Each row comes from the steps of one path. Every step used is in the known rows, and no mark comes twice. Write the path behind each row, first mark first.
Known rows:
daper sini toti toza rusi: [ -4  14 -32  -1  -6  -5   3   4  16 -12  -7  10  -1 -15 -19   5   2  17
   5  18  -6  -7]
sini toti toza rusi daper dede befe: [ -1   7   9  12 -14 -11   0  -3 -18  10 -14  -5   3   9   5   6 -26  -8
  -1  11  15   5]
rusi toti: [  4   5  13 -23 -11  10   7  17   0  12  19  -4 -10  -4   9   2  24 -11
 -15   1 -29   8]
vuni rusi daper sini: [-17  14   4   4   7  11  -2   3   0  -3   4  21 -11 -11  -9  -1  23  -3
   0 -12   4 -11]
befe sini toti toza: [-11 -14 -19 -21   1   2  -3 -21  34 -13  -1   6  20  -4  -6 -10  -3   4
  19   8 -24  -3]
toti toza rusi: [  4   2  -5  -6  -5  -5  -3   8   0 -17   1   0 -12 -19  16  -8   9   9
  -6   7   5  -1]
toza rusi toti: [  1  11   6 -16 -12  -3   6  27  -4   8  15  -3 -14 -10   2  16  18  -1
 -24   0 -16   8]
daper dede befe: [ 24 -23  26  -2  -8  24  -1   9   0  24  23 -17 -21  10  10  -8  -7  -9
 -15  -4  -7  -5]
dede daper sini: [ 15 -13  -3   6   5  26   8   1   6   4  17  -6 -17  -2  -9 -15   7   8
   2 -12  -3  -5]
vuni rusi daper sini toti toza: [-32  26 -14   3  -1  -8   2 -16   3 -13 -22  27   9  -9 -10  -2  10   0
  23   9   2  -7]
sini toti toza rusi: [ -4   9 -11 -13 -18 -16  -1  -2   8 -14  -9   3   1 -16   5  -5   3   6
  -1  16 -10   3]
vuni rusi toza: [-18  15  19 -11  -6  -2 -13   6  -3  -6   3   0 -16 -13  17  -2  32 -15
  -4 -11  -2  -1]
vuni rusi toti toza: [-29  16   4 -17  -3 -13   6  -1  -6  -5  -8  10  -6 -11  16   0  22  -3
  11   8  -9   4]
dede befe toti toza rusi: [ -2 -19   1  -7   3 -10  13   3   2 -11   0 -15   4   3  14   4 -16   6
   6   2  -2   3]
sini toti toza rusi daper: [ -9  21  -3  -4 -15 -19  -2  -5  -7 -14 -17   9  11 -11   9  -3   1  -6
   0  11   2   8]
daper dede sini toti toza rusi: [ 14   0 -19   6   1  -5  -6  -8   7   2  -4  -5   0  -4 -13   7 -11  16
   7  13  10   4]
befe daper dede sini toti: [ 21 -25   1   3   6   5  -3 -22  16  12   2  -3  14  19 -14 -15  -3   0
   8 -13 -14   2]
rusi daper sini toti: [  3  14  -4  -3  -6  14   3   1  10   4   3  12   7  -2 -17  -2  12  -9
  -4   3 -19  -4]
befe toti toza: [ -3 -10  -6 -19   3  -7   6  -6   7 -10  -2  -7   8   2  17 -17  12   1
  12   4 -28  -2]
befe daper sini toti toza rusi: [-10   1 -31   9   4 -16   9  -8  14 -20 -20  14  15   3 -19  -6  -1  15
  13   1  -4  -8]
toza rusi: [ 12  -3   7 -12 -10   5  -4  18   6  -4  18  -2 -18 -17   7  -3  15   4
 -25  -4  -8  -1]
vuni rusi: [ -9  -2  16 -19  -8   2  -5   0  10  -6  12  11 -17 -17  12 -13  26  -1
  -5  -9 -13  -7]
rusi daper: [ 10   2  22  -9  -7  14  -5   5  -6  -1  12   2  -4  -7  18 -16  19 -17
 -14  -9  -6   2]
befe toti toza rusi daper dede sini: [  5   0 -13  18  23 -11  -3  -3 -15   2  -8  -9  11  13  -5  11  -8  10
  10  -4  18   5]

Write each row's path:
[ -3  18 -16  17  10   4  -1  12  -8 -14  -5  10  -5 -13  -5   4   6   9
  -2   4  23  -7]	toti toza rusi daper sini
[ -8  23  -5   8 -15 -21  -7  -2 -17   6 -20   3   1   3   1   0  -4  -3
  -5  11   1   2]	sini toti toza rusi daper dede
[-28  -4  16   7   8 -16   5 -14 -21   9 -17  -3   5  22  14  -1 -13  -9
  20  -7   4  -4]	vuni rusi daper dede befe toti toza
[  0 -16   0   4   2 -12   8   6  -9  10  -2 -21  -4  16   6   8 -20   9
   1   2  -3  -3]	daper dede befe toti toza rusi
[ -2  21 -11   3  -8   2   2  11   4  -1   1  13   3  -8 -24  13   8   0
 -14   2  -6  -3]	toza rusi daper sini toti
[-22  12  15 -23 -10  -5   6   8   0   7   9   8 -13 -10   6   6  28  -7
  -7  -4 -23   5]	vuni rusi toti
[  7   9 -10   4   3  -5  -3 -13   3 -19 -11   6  17 -13  -1   5  -7   3
  12   9  24  14]	dede sini toti toza rusi daper
[  8  11  14   9  -6   0 -11  17 -21  17   7  -3 -18   1   3   2   9  -4
 -29  -9   3  -1]	toza rusi daper dede
[-22   6 -19  -5   3 -12  -4 -13  13 -17 -13  12  25  -5  -9   6 -11   3
   9   2   1   2]	befe sini toti toza rusi daper
[ 17   7   0  11  -1   2  -9  -1  -3  14   4  -1   4   3 -19  14  -5   0
 -12  -3   9   9]	toza rusi daper dede sini toti
[  3 -27   8 -15   3   3  13  -6   6  -6   2 -16   9   9  21 -12 -11  -4
  15   4 -13   1]	dede befe toti toza
[  3  -9  19   8   1  -6   6  14 -19  21   5 -18  -1  23   1  14 -16  -8
 -17 -14  -4   2]	toza rusi daper dede befe toti
[ 13 -37  12  -4  11  30  -4   0  21  21  27 -13  -8  16  -8   1 -19  -1
  -7 -13  -9 -11]	daper dede befe sini
[ -4   9   2 -17  -6   2   8   8  -5   1   2  -3  -3  -5  18  -5  17  -6
   3  13 -15   6]	rusi toti toza
[ -3 -15 -17  15   5  -6  16  -9  13 -16 -16   6  15   9 -14  -1 -25  10
  17   0  11  -5]	dede befe daper sini toti toza rusi
[ 19  -6 -13   0   0   8  -7 -18  13   7  -1  -5   4   2  -7  -9  -6   6
  17  15  -2   3]	daper dede sini toti toza
[-15   8  23 -10  -5   1  -6  -3  -6  -6   4  15  -8 -12  15 -11  24 -14
  -5 -14   0  -1]	vuni rusi daper
[ 13   6  -5   9   4   6 -10 -21  -3   7 -10   0  13   7  -3  -7  -8  -6
  16  10  10   7]	rusi daper dede sini toti toza
[ 10 -27   2   2   1  16  16 -10  23   0   3   3  14  16 -16  -9 -12  -4
   8 -10 -14  -8]	dede befe daper sini toti
[ 24   0   7  17  12  13 -12  10 -12  12  14  -6 -11  -1  -8  11   0   3
 -17 -12  25   5]	toza rusi daper dede sini
[-12  11  -6  10   5 -25  -2   5 -24   5 -14  -8   3  14   4   4   1   2
  -3  -2  -4  -2]	befe toti toza rusi daper dede
[  6   1  16  19  -1   0  -2   7 -26   7  -4 -10 -11   7  16   3 -21  -5
  -7   2  32   0]	toti toza rusi daper dede befe
[ -8  -2 -11  16  17  -2  16   8  -7 -10  -7  -5  11  10  -6  16 -18   5
  10  -1  16  -4]	dede befe toti toza rusi daper sini
[  3 -19  12  13  13  15  -6   8   1  17  16  -8  -3  15 -12  18 -25  -2
 -16 -19  17  -5]	toza rusi daper dede befe sini
[-16 -10  -4   1   5  -3   3 -15  13 -14  -9   4  25   3  -5  12 -33  -3
  13   1  16   5]	dede befe sini toti toza rusi daper
[ 35 -18   6   1   9  28 -11   2  10  17  26 -12 -15   1  -4  -6   7   4
  -8  -6  -1  -2]	daper dede sini
[ 16   4  -5  23  16   4 -11   0 -16   0  -2  -4  -5  -1   1   4  -7   8
   2   0  39   4]	toti toza rusi daper dede sini
